Known rows, with every step that occurs
l s: [ 0.72  1.42 -0.81  0.76  0.08 -0.54  1.79  0.26 -1.21  0.11 -3.20  0.94
  0.36  0.34  0.19 -0.71 -0.18 -0.81 -1.42  0.49 -0.14 -1.70 -1.14  0.38
  1.80 -1.91 -0.13]
s l t f v: [ 0.79  1.18  0.63  3.54 -0.84  0.01  0.51  0.92  2.17  0.64  0.89  0.19
 -3.25  5.23  2.90  2.07  4.46 -0.28  0.53 -1.32 -1.16 -3.41  4.07  0.57
 -1.99 -0.67  6.30]
n x s l t f v q j: [ 1.07 -1.57  0.71  2.04 -2.67  1.00  0.53  1.39  1.48  7.22  1.90  0.24
 -4.56  1.25  1.83  3.53  2.07 -0.69  1.62 -3.57  0.74 -2.56 -0.95  2.04
  0.67 -0.96  2.79]
f v q: [ 0.44 -2.79 -0.18 -0.21 -0.45  1.84 -0.57 -0.58  0.96  2.32  2.17 -0.89
 -3.46 -0.94 -0.10  2.27  0.95 -0.60  3.89 -1.92 -0.45 -1.12 -0.33  2.07
 -0.13 -0.24  0.44]
s l: [ 1.64  1.47  1.21  0.98 -0.87 -1.79  1.28 -0.19  0.86  2.35 -0.60  0.42
 -0.53  2.68  1.06  1.05  1.27 -0.02 -0.28  1.22  2.07 -2.46  0.31 -1.73
 -0.70  0.38  2.09]
f v q p z s g: [ 1.89  1.87 -0.30  2.78 -1.45 -1.49  0.35 -0.20  1.39  3.27  0.31 -1.26
  2.55  2.55 -0.09 -2.08 -1.11 -0.54  1.17  0.09  0.50 -0.27 -1.82 -0.96
  1.97  0.01 -1.18]
g s z p: [-0.12  1.90 -0.13  0.93  1.77 -0.88  0.33  0.90  1.39  2.41 -1.80 -2.80
  5.73  1.88 -6.71 -0.65 -1.15  1.21 -1.49  0.23 -0.48 -0.79 -1.99 -3.37
  0.81  0.77 -0.02]
n x s l: [ 3.07  2.70  1.56  2.17 -1.42 -1.96  1.90 -0.35  0.90  3.78 -4.19  0.42
  0.21  4.40  1.07  1.78  1.13 -1.01 -0.80  2.57  2.01 -2.50 -0.10 -1.77
  1.54 -0.49  3.05]
l t: [-0.23  1.48 -0.03  2.52 -1.52 -1.05 -0.15  1.04  0.17  0.04 -1.01  1.30
 -0.40  2.31  0.72  0.02  1.92 -1.28 -2.37 -1.26 -1.33 -1.70  0.79  0.61
 -1.03 -1.11  3.11]
q p: [-2.68  0.66 -0.40  0.10 -0.52  0.86 -0.92  0.59  0.08  2.36 -0.39 -0.20
  1.87 -0.91 -0.82  0.38 -0.68  0.05  2.10 -3.40 -0.06 -0.33 -2.41 -0.41
 -0.37 -1.91  0.27]
l t f v q: [ 0.51 -1.56  0.40  1.24 -1.42  1.75 -0.68  0.86  1.41  2.53  1.54 -0.52
 -4.10  0.90  1.06  2.73  2.27 -1.28  2.61 -2.77 -0.98 -2.47  1.33  2.34
 -0.56 -0.86  3.23]
z s l t f v q: [ 1.81 -0.44  0.90  1.88 -1.95  0.71 -0.30  0.89  2.27  3.40  1.15  0.16
 -3.75  2.79  1.25  2.69  2.23 -1.11  1.89 -2.44  0.07 -3.32  2.08  1.69
  0.03 -0.85  3.92]
l t f v q p: [-2.43 -0.31 -0.17  1.18 -1.70  1.93 -1.35  1.31  1.10  4.06  0.54 -0.49
 -1.10 -0.08  0.06  2.31  1.16 -1.09  3.63 -5.54 -0.81 -2.32 -1.44  1.27
 -0.86 -2.62  2.85]
x s: [ 1.27  1.60 -0.09  0.72 -0.34 -0.47  1.26  0.07 -0.30  1.20 -2.98 -0.28
  1.16  1.14  0.33  0.11 -0.99 -0.72 -0.37  1.14  0.23 -0.81 -0.91  0.18
  1.93 -0.77  0.28]
q p d: [-2.74  1.62  0.73 -1.88  0.82  0.35 -1.87  1.01  0.74  2.15 -0.11  0.25
  1.97 -1.15 -3.19 -0.14 -1.90  1.17  2.06 -3.85 -2.43 -0.39 -2.63 -2.29
  0.09 -2.00 -0.84]
w q p z s: [ 0.32  2.55  0.45 -0.09 -1.17 -0.24 -2.13  1.23  2.72  2.79  0.09  2.46
  3.66  1.85 -1.95 -1.71 -3.49  0.69 -0.14 -2.00 -0.43 -0.09 -1.01 -0.97
  1.87 -1.31 -1.14]
d p z: [-1.20  2.74  1.07 -1.00  0.81  1.10 -3.54  0.99  1.51 -0.07 -0.44  2.38
  4.00 -0.23 -3.18 -1.64 -2.37  0.78 -0.62  0.64 -2.12 -0.13 -3.27 -2.19
 -0.42 -0.61 -0.39]
f v q p z s l: [ 2.11  2.74  1.56  1.13 -1.32 -1.39 -0.24  0.15  2.95  4.13 -0.14  2.09
  0.76  4.34 -0.25  0.64 -0.46  0.34  0.93 -0.47  1.43 -3.10  0.16 -1.94
  0.41 -0.72  1.99]
x n f v q p: [-1.67 -1.17 -0.11  0.33 -1.62  1.59 -1.22  0.72  1.31  4.17  0.21 -0.92
 -1.15 -0.79 -0.28  2.50  0.70 -1.22  4.03 -5.32 -0.59 -2.09 -1.76  1.34
 -0.60 -2.46  2.90]
l s z: [ 0.35  2.39 -0.57  1.32  0.78 -0.08  1.57  1.66 -0.66  2.51 -3.60 -1.49
  3.22  0.85 -2.24 -0.86 -0.99  0.41 -0.96  1.08 -0.61 -2.90 -1.11 -2.82
  0.56 -1.37  0.23]
g s x n f v: [ 2.14 -0.41  0.57  2.79 -1.53 -1.21  1.08 -0.29  2.57  1.04 -0.65 -0.73
 -2.39  4.76  2.05  1.83  3.51 -0.92  0.86 -0.06 -1.64 -2.88  3.04  0.69
 -0.73  0.54  5.79]
n f v q p d: [-2.38  0.37  1.08 -1.67  0.05  1.35 -2.20  1.43  1.36  3.24  0.58 -0.27
  0.09 -1.39 -2.91  1.42 -1.17  0.64  3.88 -5.04 -2.74 -1.63 -2.03 -1.12
 -0.02 -2.27  0.56]
s x n f: [ 2.50  0.62  1.71  1.49 -2.35 -2.00 -0.06  1.30  1.56  1.66 -2.86 -0.38
 -1.07  3.28  2.01  1.72  2.28 -2.05 -2.35 -0.38 -0.92 -3.18  2.67  0.01
 -0.15 -0.60  6.91]
v q p z s x: [ 2.14  1.84  1.45  0.39 -1.55 -1.90 -1.61 -0.04  2.52  4.55 -1.71  1.47
  2.55  4.15 -0.54 -0.33 -1.37 -0.45 -0.97  0.06 -1.17 -1.88 -0.55 -1.93
  1.71 -0.50  1.71]
n x: [ 1.16  0.11  0.84  1.42 -0.55  0.39 -0.62 -0.19  0.55  1.23 -3.14  0.33
 -0.17  1.90 -0.29  1.19  1.05 -1.08 -0.58  1.16 -0.48  1.03  0.51 -0.42
  1.89 -0.50  1.67]
p z: [-0.55  1.74  0.88 -1.06  0.62  0.50 -1.98  0.69  1.20 -0.11 -0.09  1.87
  1.99 -0.02 -1.22 -1.24 -2.19  0.13  0.09  0.85 -1.95 -0.15 -1.54 -1.66
 -0.71 -0.18 -0.90]
z s x n f v: [ 2.63  0.02  0.83  2.52 -1.04 -1.03  0.14 -0.11  2.88  0.85 -0.18 -0.17
 -2.44  5.07  1.96  1.84  3.14 -0.54  0.35 -0.86 -1.49 -2.85  4.09  0.74
 -0.37 -0.48  6.36]
f v: [ 0.19 -1.11 -0.50  1.17  0.86  0.75  0.25 -1.08  1.23 -0.44  2.01 -0.47
 -2.25  1.68  0.83  1.07  2.06  0.78  2.64 -0.55 -1.20 -0.62  1.59  0.72
 -1.08  0.03  1.61]

Rows
[ 2.22  1.44  2.02  1.07 -2.92 -1.50 -1.42  1.91  2.50  3.48 -2.93  0.55
  0.11  3.29  0.82  1.54  0.66 -2.27 -1.49 -1.85 -1.12 -3.55  1.52 -0.23
  0.61 -1.49  6.45] | v q p z s x n f
[-1.26  2.29  1.03 -1.85  3.22 -0.23 -1.96  1.40  1.34  1.86 -0.42 -1.53
  4.07  0.06 -7.25 -0.37 -2.22  2.18 -0.32 -1.98 -2.93 -0.66 -1.87 -4.24
  0.42 -1.02 -0.49] | s z p d
[ 3.08  0.58  0.54  1.58 -2.18 -4.23  1.46 -1.19  1.81  3.07 -3.46  0.14
 -0.15  5.00  1.23  0.09  1.70 -2.31 -2.89  1.62 -0.63 -1.84  0.01 -0.56
  0.75  1.04  4.03] | g s x n
[-0.83  2.86  1.00 -1.57  3.06 -0.35 -1.48  1.44  1.20  2.26 -1.54 -1.61
  4.50  0.46 -7.14 -0.31 -2.47  1.98 -0.51 -1.62 -2.89 -0.93 -2.26 -4.15
  1.08 -1.21 -0.40] | x s z p d
[ 1.82 -2.47  0.77  0.59 -1.66  0.65 -0.62  0.02  1.76  3.38  0.55 -1.07
 -3.97  0.93  0.91  3.20  2.17 -1.69  2.57 -2.02 -0.99 -2.87  0.98  1.90
 -0.21 -0.48  4.00] | s x n f v q
[ 0.15  2.47  0.03  0.43  2.64 -0.21 -0.32  1.17  0.88  2.58 -2.43 -2.92
  5.47  1.34 -6.38  0.06 -1.48  1.09 -1.62 -0.24 -0.64 -1.11 -1.86 -3.15
  1.08 -0.85  0.95] | x s z p
[-0.41  1.61  0.07  0.15  2.84  0.02 -0.96  1.14  1.03  1.91 -0.92 -2.80
  4.90  0.77 -6.53 -0.02 -0.98  1.46 -1.43 -0.77 -0.78 -0.72 -1.39 -3.26
  0.12 -0.44  0.79] | s z p
[ 2.10  1.71  0.50  1.74 -0.79 -0.21  0.85 -0.08  0.09  2.10 -5.22  0.00
  1.05  2.44  0.12  1.00 -0.20 -1.39 -0.81  1.92 -0.04 -0.07 -0.59 -0.14
  3.28 -1.10  1.41] | n x s
[ 1.73  3.88  1.97  4.16 -2.73 -1.09  0.61  2.83  1.41  2.38 -3.70  0.93
 -1.09  6.06  3.01  1.94  3.39 -2.06 -3.31 -0.32  0.01 -3.81  3.40 -0.40
  0.07 -1.52  7.43] | n x s l t f
[-1.07  0.83  0.37  1.86 -2.26  0.93 -0.98  1.30  1.96  5.06  0.24  0.25
 -0.70  1.84  0.21  2.24  1.09 -0.87  2.96 -5.20  0.20 -3.13 -0.68  0.64
 -0.26 -2.62  3.54] | z s l t f v q p
[-0.37  2.86  1.29 -1.12  2.90 -0.26 -1.73  1.38  1.43  2.75 -2.61 -1.50
  4.42  1.07 -7.22  0.00 -2.14  1.64 -0.66 -1.18 -3.02 -0.55 -2.09 -4.26
  1.75 -1.41  0.17] | n x s z p d
[-0.86  1.12  1.27 -0.45 -1.02  0.70 -2.86  1.08  2.44  3.73 -0.67  1.17
  1.16  0.72 -0.89  0.87 -1.08 -1.10  2.27 -2.50 -2.75 -2.40 -2.37 -1.16
 -1.04 -1.81  2.60] | s x n f v q p z
[ 3.72  1.26  0.88  1.23 -1.57 -3.83  0.08 -0.91  2.20  2.80 -2.83  1.01
 -0.22  5.36  1.03  0.16  1.18 -1.73 -3.56  0.51 -0.48 -1.80  1.59 -0.49
  1.25 -0.39  4.87] | z s x n
[-0.73 -3.42 -0.78 -0.60 -2.14  0.95  0.02  1.25  0.71  6.48  4.90 -0.47
 -2.31 -3.02  0.49  1.16 -0.84  0.98  1.32 -3.92  0.99  0.30 -3.10  1.84
  0.05  0.32 -2.41] | w q j
[ 0.73  2.52 -0.10  1.38  0.44 -0.01  1.24  1.49  0.00  3.26 -3.39 -2.29
  3.74  1.42 -2.18 -0.30 -1.53  0.50 -0.32  1.42 -0.33 -2.23 -0.92 -2.89
  0.68 -0.62  0.49] | x s z
[ 1.93  1.59 -1.26  3.15 -0.91 -2.30  3.09 -0.36 -1.61  1.53 -2.38 -2.27
  1.47  1.11  1.30 -2.14  0.44 -1.41 -1.03  2.18  1.06 -0.87 -2.39 -0.53
  2.06 -0.26 -1.19] | l s g
[ 0.45  2.63  0.94  3.49 -1.12  0.04 -0.52  1.45  3.13  1.56  0.58  1.30
 -1.37  5.94  2.02  1.37  2.96 -0.01  0.69 -2.31 -1.57 -3.57  3.33 -0.17
 -1.43 -1.48  6.08] | q p z s l t f v
[ 2.29  1.73 -0.79  3.09 -1.24 -2.24  2.73 -0.52 -0.96  2.27 -2.25 -3.10
  2.03  1.69  1.36 -1.54 -0.09 -1.38 -0.30  2.59  1.29 -0.23 -2.26 -0.58
  2.24  0.54 -0.90] | x s g
[ 0.40  3.39  0.74  0.20 -0.57 -0.43 -2.02  0.96  2.48  1.49 -0.67  2.82
  3.89  2.58 -1.85 -1.90 -3.19  0.68 -0.56 -1.38 -0.48 -0.24 -0.36 -1.41
  1.86 -1.38 -0.52] | q p z s
[-1.26  2.46  1.56 -0.11 -0.83  0.05 -1.87  1.89  2.35  4.34  0.02  0.97
  0.11  1.87 -2.22  1.28 -0.35  0.42  2.16 -5.11 -2.12 -2.94 -0.82 -1.60
  0.20 -2.65  2.32] | z s l t f v q p d
[-0.95  2.79  0.73 -1.55  3.18 -0.43 -1.29  1.47  0.96  1.88 -1.60 -1.25
  4.25  0.21 -7.14 -0.65 -2.25  1.84 -0.83 -1.82 -2.97 -1.27 -2.22 -4.12
  1.02 -1.61 -0.48] | l s z p d
[-0.12  2.30 -0.28  0.49  2.82 -0.22 -0.03  1.24  0.45  1.98 -2.51 -2.41
  5.06  0.94 -6.42 -0.43 -1.08  1.04 -2.09 -0.58 -0.91 -1.58 -1.92 -3.10
  0.96 -1.39  0.73] | l s z p
[ 2.87  2.97  2.01  1.60 -2.10 -1.95 -0.26  0.71  3.46  4.36 -1.01  2.02
  0.22  5.16  0.31  1.18  0.23 -0.49  0.10 -0.88  1.26 -4.00  1.07 -1.61
  0.33 -1.07  4.30] | x n f v q p z s l
[-0.66  1.33  1.12  0.09 -1.74  0.07 -1.98  0.91  2.73  4.09 -1.29  1.18
  1.70  1.47 -1.01  0.46 -1.17 -1.31  2.12 -1.76 -2.51 -2.44 -2.82 -1.17
 -0.58 -0.94  1.97] | g s x n f v q p z
[-1.12  1.64  1.04 -2.25  2.86 -0.35 -2.04  0.73  1.19  0.64  0.13 -0.50
  2.62 -0.28 -6.05 -0.24 -1.79  1.70 -0.31 -2.32 -2.69  0.14 -1.76 -2.75
  0.70 -0.98 -0.66] | z p d
[ 2.30  3.28  0.04  2.74 -1.07 -2.19  0.04  0.08  1.07  1.72 -0.76 -0.65
  4.25  2.93 -0.82 -3.30 -1.54 -0.09 -1.51  1.93  0.75  0.32 -1.88 -1.84
  2.43  0.52 -1.26] | d p z s g
[ 0.30  1.81 -0.25  2.02 -0.62 -0.98  2.12  1.12  0.70  3.10 -2.50 -2.17
  4.09  2.22 -2.57 -1.30 -1.14  0.59 -0.17  2.13 -0.05 -1.71 -1.25 -3.18
  0.30  1.75 -0.86] | g s z
[ 0.56  2.45  0.29  0.91  2.45 -0.08 -0.50  1.12  1.11  2.99 -3.46 -2.78
  5.41  2.00 -6.54  0.45 -1.14  0.71 -1.82  0.12 -0.81 -0.76 -1.66 -3.29
  1.70 -1.02  1.47] | n x s z p
[ 1.55  0.23  1.14  1.50 -1.78  0.85 -0.93  1.13  2.68  3.38  1.14  0.80
 -3.03  2.75  0.76  2.28  1.57 -1.09  1.87 -2.23 -0.61 -3.34  1.54  1.13
 -0.17 -0.89  3.63] | p z s l t f v q
[ 2.17  1.12  1.15  2.15 -0.74 -0.56 -1.31  0.33  3.36  0.85 -0.38  0.77
 -0.79  4.95  0.56  1.20  2.30 -0.13  0.01 -0.69 -2.30 -2.88  2.81 -0.08
 -0.45 -0.70  6.32] | d p z s x n f v
